What can hang from each mark:
E: W
A: K L V Y
Y: A W
K: A
W: E Y
L: A X

Every row comes from one small tree of marks. The marks that hang from a mark follow it in brackets, in alphabetical order. Every link used is in the known rows. Which tree was each row made from?
In the rows, 128 means zero.
Known rows:
K(A(L(X) V)): [180 167 125 169 138 158 126 145  94  45 152 169 129 120  94 147 111 109
  58  93 168 107 145 111 150 141 145 112 126  99 174  37 180 146  93  87
 101 171 107 139 178 114  91 136 126 161 139  77 117 150 163 170 148 135
 124  93 109 207 152 134 109 153 108 143  86 146]
L(A X): [186 147 124 127 135  77 121 183  97 121 151 125 158 130 119 155 143 125
  88 139 140  83 118 121 104  98 167  68  73 126 162 107 100 158 161 144
  98 168 139 124 101 109 157 108 142 108  64 113 137 160 106 166 175 121
 146 122 193 166 146 127 104 118 142 131 114 131]
A(Y(W)): [108 138 147  80 120 139 123 121 111 120  95 107 110 112 105 109 116 111
 128 102 106  83 120 162 113  99 106 136 143 118  80 123 137 127 106 143
 128  99 125 133 115 136 151 167  90 112 114 138 148  79 117 137 159 144
 137 165 135 111 147 125 111 118 167 103 187 134]
L(A): [171 154 122  93 150  63 147 142 104 121 116 132 157 158 127 141 120 113
 107 170 131 113 144 130 134  92 165 100  88 144 124 119  84 151 139 167
 110 142 136 112  85 142 156 121 114 135  99 132 142 137 117 129 145 164
 123 131 190 153 136  94  84  98 144 111 132 122]
K(A(V Y)): [154 132 153 134 209 124 154  82  94  81 103 203 155 146 111 154 107 122
 150 115 189 116 165 109 168 127 143 152 143 134 125  89 132 194  98 117
  86 163  85 121 138 173  97 135  94 156 127 156 122 117 154 135 110 133
 106 133 112 153 125 161 135 106 133 153 123  93]
E(W(Y)): [119 168 168 112  94 114 114 134 152 138 132  53  74 165 126  73 165 138
 101 110 111 177  77 147 152 110 142  99 112 121  47 158 137 107  73 124
 140 129 174  97  81 157 203 116 132 134  92 148 133 157  81 110 190 171
  97 141 142 117 127 125 102 154 105 146 160 121]
K(A(L)): [136 166 107 103 125 112 126 129 116  73 110 149 138 142 119 101  97 115
  70  78 150 144 167 109 127 121 124  86 146 139 129  71 154 118  81 112
 118 144 122 130 146 139  99 137 100 211 109 155 132 137 145 133 140 179
 116  80 125 129 146 112  54 114 120 124 122 148]
K(A(V)): [177 144 122 137 184  81 141 107  84  69 155 157 142 157 102 141 102  95
  93 120 185 136 152  91 151 122 156 132 130 121  91  62 141 167  77 130
  97 187 108 124 142 141 122 110 117 171 154 149 146 141 152 113 129 157
  68 138 119 153 150 139  90 133 102 149 141 104]
L(A(V) X): [187 143 150 158 156 113 112 159  78  91 177 168 170 122 101 187 133 119
  93 160 164 109 116 132 153 128 187 103  73 105 155  96 103 160 121 134
  83 182 106 102 118  85 165  96 148  86 103 101 112 159 106 141 125 103
 119 146 160 216 138 124 129 136 106 142 116 116]
A(L): [113 192 105 102 117 133 128 173 116  72 107 121 132 135 104 121  79  98
  79 100 105 126 152 128 129 122  95  86 126 137  99  93 112  94  81 114
 135 103 154 122 125 134 144 157 107 185 119 117 121 127 156 130 144 156
 155  98 125 171 133  99  37 129 114 119 142 132]
Y(A(K V) W(E)): [133  84  92 163 143 137 112 101 148 151 170 116 139 126 147 116 115 109
 124 166 125 178 124 123 124 140 164 167 149 105 114 143 106  93 126 141
 125 114 146 166 176  80 155  64 131 106 225 104 166 130 169  76  35 100
  52 188  85 104 124 131 173 179 117  76 139 135]
A(L V Y(W(E))): [ 45 151 134 128 151 206  97 111 109  74  89 137  75 113 124 131  51  75
 141 113  96 139 111 163 134 173 120 163 108  63 130 154 143  90 102  90
 173  81  72 102 145 140 108 149 143 119 169 103 119 108 130 128 110 123
 144 164  77 148 164 152 137 148 103 112 127 119]
L(A(K Y) X): [187  88 124 170 116 122 144 157 134 146 129 167 196  98 113 224 165 162
 145 136 151  96 126 117 133 143 129 122 111 158 204 134  90 201 173 125
  81 161 144 118 113 126  84 167 119  80  61  96  51 105 110 167 159  99
 217 101 157 171 106 155 159  80 167 176  95 110]
K(A(L(X) Y)): [152 147 130 141 132 161 153 148 118  77 115 188 131  85 110 156 128 163
  98  72 166  71 160 133 129 136 106 103 142 130 199  65 172 152 139  93
 107 142  94 128 165 146  74 166 135 159  81 138 103 123 142 197 188 109
 180  60 129 167 149 137 127 133 145 168  72 134]
E(W(Y(A(L)))): [102 156 134 131  94 173 119 124 184 139 113  86  78 154 154  44 171 151
 127  89  96 208 109 170 204 121 108 114 143 124  92 140 136  57  77 125
 166  75 155 100 111 118 190 125 184 160 143 139 146 158 147  94 149 141
 110 107 134 113 109  96 105 173 107 103 123 160]
E(W(Y(A(K)))): [147 109 126 156  67 136 148 114 192 202 144  64 127 147 148  70 190 163
 143 115 112 195 101 141 169 112  98 141 170 175  81 151 134  79  98 134
 137 118 198 126 108 117 185 108 162 123 141 137 162 149 144  96 124 134
 103 120 125  92  80 110 150 143 125 123 134 130]
W(Y(A)): [139 147 132 103  99  89 150 116 151 161 168 103 140 155 166  82 160 143
 150 152 104 150 129 109 130  83 133  89 149 142 100 138 105  90 105 165
 100 115 137 139 100 101 205  91 144 133 175 139 189 159 118  97 125 116
  88 109 148 103 105  86  93 147  91 107 148 158]
W(E Y(A(L))): [ 73 140 118 120 101 135 128 148 159 133 138 111  81 149 168  66 121 146
 138 153  98 182 140 117 124 133 107  99 112 126 130 160 120  71 126 112
 162  95 117 144 146  99 143 101 203 171 201 136 161 182 130  92 105 107
 105  74 126 107 113  97  96 162  58 115 112 150]
Y(A W): [139 129 121 100 101 123 134 131 151 159 119 100 125 149 152  61 133 101
 108 115 103 123 129 135 126  83 153 116 163 115  90  98 118  69 122 177
 111  98 152 149 125  84 200  83 115 132 156 139 214 132 137  98 116 127
  72 174 175  88 130  92  99 166 144  49 188 173]
L(A(Y) X): [167 128 163 137 151 114 134 177 123 122 119 176 162 110 116 195 169 142
 134 146 167  67 133 136 123 124 144 101  73 129 190 103  91 169 166 142
  97 143 122 109  95 130 114 160 154  81  61  99  96 127  95 189 189 105
 187  99 176 169 128 140 161 103 147 151  89 120]
A(K): [166 142  93 139 103  94 152 163 112 120 136  99 178 130  96 151 116 123
 104 119 131 135 136  97 120 135 114 107 154 148 100 117 110 153 108 136
  94 160 204 151 121 138 129 129  87 166 116 129 119 110 157 130 103 154
 128 134 121 144 105 128  69 107 135 152 146 128]
L(A(Y(W))): [128 108 143  71 134 113 120 109 108 156  88 132 150 141 124 126 128  97
 170 146 113 103 129 165 136 106 156 141 121 152 123 138 105 135 167 172
 140 114  99 102  91 153 144 150 116  93  99 135 128 106  91 138 135 154
 149 151 150 122 133 125 129  85 162  97 136 153]

Which tree is each row?
[101  65 121 116 143 109 108 101 131 169 103 133 123 125 139 154 129 127
 163 158 127 124 116 124  95 149 155 187 104 149 159 196  96 159 204 147
 156 124 111 132 106 150  75 136 128  95 105 120  87 108  94 121  81 135
 152 148 138  82 124 157 182  86 149 132 117 119]	L(A(K Y(W(E))))
[102 112 130 122 116  92 148 122 153 162 163 102  98 152 195  61 144 160
 139 172 107 157 141  95 102  95 135  91 119 139 117 162  98 110 126 146
 141 128 139 145 127 109 171  85 198 135 207 170 186 195 113  92 105  99
  52 123 141  75 122  87 126 153  64 117 143 129]	W(E Y(A))
[ 71 107 120  94 151 167 130  92 121  95  85 159  84 126 139  88  97 131
 128  90 141 123 149 146  94 142 131 159 153 120 164 127 170 118 148 115
 173  99  64 136 175 150  47 136 133 161 120 145 123 131 109 145 135 157
 129 108 100  82 164 136 135 135 143 120 103 142]	K(A(L Y(W(E))))
[196 119 105 170 124  71 130 168 119 160 166 125 194 115 121 186 168 166
 114 162 148 104 100 100 120 128 138 101 102 154 170 113 114 162 185 116
  85 168 162 139 134 103 115 132 108 103  73 102  91 139 115 162 141 123
 152 106 158 155 124 126 132  94 145 152 104 105]	L(A(K) X)
[131 112 110 170 124 111 120 110 151 160 201 136 134 161 149 123 135 146
 172 203 126 191 116  76 152 154 139 148 131 131 125 172 105 130 114 113
 132 145 134 152 164  88 147  67 177 129 226 121 143 154 159  61  53 104
  70 132  88  94  98 105 160 143  51 151 109 116]	W(E Y(A(K V)))
[139 146 111 173  89 193 148 179 144 111 122 146 168  81 105 196 137 166
 128  80 121  89 135 132 119 177  63 113 132 135 195  98 145 170 135  62
 103 127 166 132 154 118  81 188  93 136  87  77  67  88 148 182 149 114
 230  71  92 177 104 153 136  91 150 184  67 100]	A(K L(X) Y)
[136 112 149  68 143 111 144  88 115 116 106 140 131 126 112  98 126 121
 118  81 161  81 156 144 107  90 134 149 170 142 109 101 163 136 136 153
 125 143  97 150 133 148 112 141  82 139  97 154 153 116 123 126 145 150
 114 143 128  90 174 130 133 120 167 119 162 145]	K(A(Y(W)))
[160 126 129 189  85 139 116  99 178 172 162 108 134 169 157 101 168 154
 156 144 120 223  97 136 201 123 124 157 167 148  73 151 119 109  62 117
 126 124 162 128 137  98 189  95 150 117 169 116 137 145 162  69  98 126
  88 136 107 125  86 132 154 155 108 125 133 129]	E(W(Y(A(K V))))
[ 71 106 134  87 130 137 110 119 103 127  97 101  86 106 138 110 100 114
 124 151 102 102 119 133  81 134 131 146 112  79  99 167 129 116 142 150
 163  98 117 128 117 151 115 139 127 102 134 162 153 123  86 144 138 119
 135 157 136  99 153 144 131 136 128 107 156 113]	A(Y(W(E)))
[143 108 127 104 118 120 125  87 138 167 106 133 176 131 113 164 139 123
 171 141 124 117 123 150 128 129 136 173 137 159 134 157 116 157 177 141
 137 130 134 114 119 146 115 160  84 101  62 108  89  83 122 120  93 143
 177 155 133 106 127 129 160  65 194 115 132 150]	L(A(K Y(W)))
[215 136 104 205 141 107 133 152 106 134 190 151 189 114 108 213 145 135
 105 164 157 111  99 113 147 149 175 128  96 135 169 105 110 175 132 115
  80 184 159 113 138  98 135 117 136  89 112  68  81 124 144 129 115 121
 157 126 131 215 127 143 143 106 133 162  91 104]	L(A(K V) X)
[148 144 123 183 144 154 148 127 112 117 108 160 168 139  92 216  98 114
 166 106 160 131 145 115 157 164  69 160 128 142 128 119 115 178 102  92
  95 125 134 118 128 151 108 160  79 135 144 119  76  72 175 124  94 121
 172 130  63 178 109 161 136  88 138 185 132  78]	A(K V Y)
[130 130 143 121 102 123 131 116 163 165 141  68  95 173 173  42 196 158
 135 125 106 183 105 142 173  93 125 103 145 143  59 149 117  82  87 161
 136  97 177 120  89 124 218  95 173 124 153 160 175 177 116 101 152 143
  57 123 172 110 101 107 114 182 113  95 152 145]	E(W(Y(A)))
[112 134 147 110 111 175 133 116 142 114 107 150 107  84 107 131 139 146
  90  52 136  67 137 156 119 115 143 129 162 109 174  69 207 119 140  99
 120 138  87 145 163 101  81 162 125 115  79 103 112 121 115 176 171 121
 155  89 120 138 169 129 148 143 156 125  84 179]	K(A(L(X) Y(W)))
[ 76 105 130 163 148 169 106 103 120 118 121 125 112 108 121 171  91 101
 151 160 121 132  98 118 115 167 127 185 146 101 125 173 126 146 152 102
 143 124 122 146 151 141  81 140 116  90 174 108 109  85 120 100  76 105
 143 176  77 120 134 171 169 120 122 149 132  86]	A(K V Y(W(E)))
[ 82  88 124 128 112 137 124 128 126 164 108  95 118 119 118 121  96 130
 145 140 121 106 105 105  83 156 105 157 134 114 122 185 128 138 171 132
 142 123 151 149 136 149  92 151 101 109 145 128 137  95 110 122 104 112
 145 154 107  83 120 169 164 104 147 139 145 114]	A(K Y(W(E)))
[ 87  92 137  85 166 120 133  98 123 130 103 139  77 117 155  91 119 157
 123 127 141  95 155 140  77 130 162 155 136 105 125 134 161 139 168 143
 135 138  79 153 147 170  77 114 121 138 125 174 164 141  91 130 129 132
 104 145 124  77 163 159 158 131 128 122 125 136]	K(A(Y(W(E))))
[ 70 128 144 139 171 173 103 104 115 105 115 124  95 107 125 126  76  80
 126 136 122 117 118 137 120 152 152 159 106  62 104 154 138 128 107 138
 158 104  85 129 133 148 125 126 139  97 159 123 136 110 121 118 125 107
 107 188 104 142 159 164 153 159 128 115 157 100]	A(V Y(W(E)))
[ 39 148 123  96 132 181 109 125 130 111  85  92  68 106 121 101  68 107
 126 113  91 127 139 159  94 157 102 138 126  85 128 148 147  85 152 107
 185  76  97 114 136 144 101 153 129 135 131 123 122  99 106 149 135 149
 157 132  91 112 154 131 116 143 125 116 147 134]	A(L Y(W(E)))
[ 92 150  96 144  67 179 137 118 153 140  84 116 133  98  92 153  91 118
 159  78  89 131 133 142 129 144  55 169 158 153 124 133 153 116 131  91
 150  89 137 139 139 135  72 206  55 150 112  83  83  59 150 115 112 141
 205 119  75 135 105 131 120  90 156 118 133 144]	A(K L Y(W))
[ 91  89 142  81 180 111 106 105 122 150  79 142 117 132 135 125 123 120
 167 172 133 115 100 156  97 131 165 157  96 130 138 159 106 150 183 163
 155 128  82 104  95 174 108 126 148  96 116 143 117 123  80 128 128 128
 130 161 155 103 139 140 144 118 139  95 121 121]	L(A(Y(W(E))))
[115  92 107 144  91  95 131 143 159 175 168  93 121 151 165  89 153 172
 163 186 104 168 126  61  98 134 109 123 130 150 116 179 105 117 147 124
 137 159 165 165 135  95 131  84 165 138 191 147 159 164 153  92  77  94
  81 113 118  78  90 107 139 121  82 141 125 134]	W(E Y(A(K)))
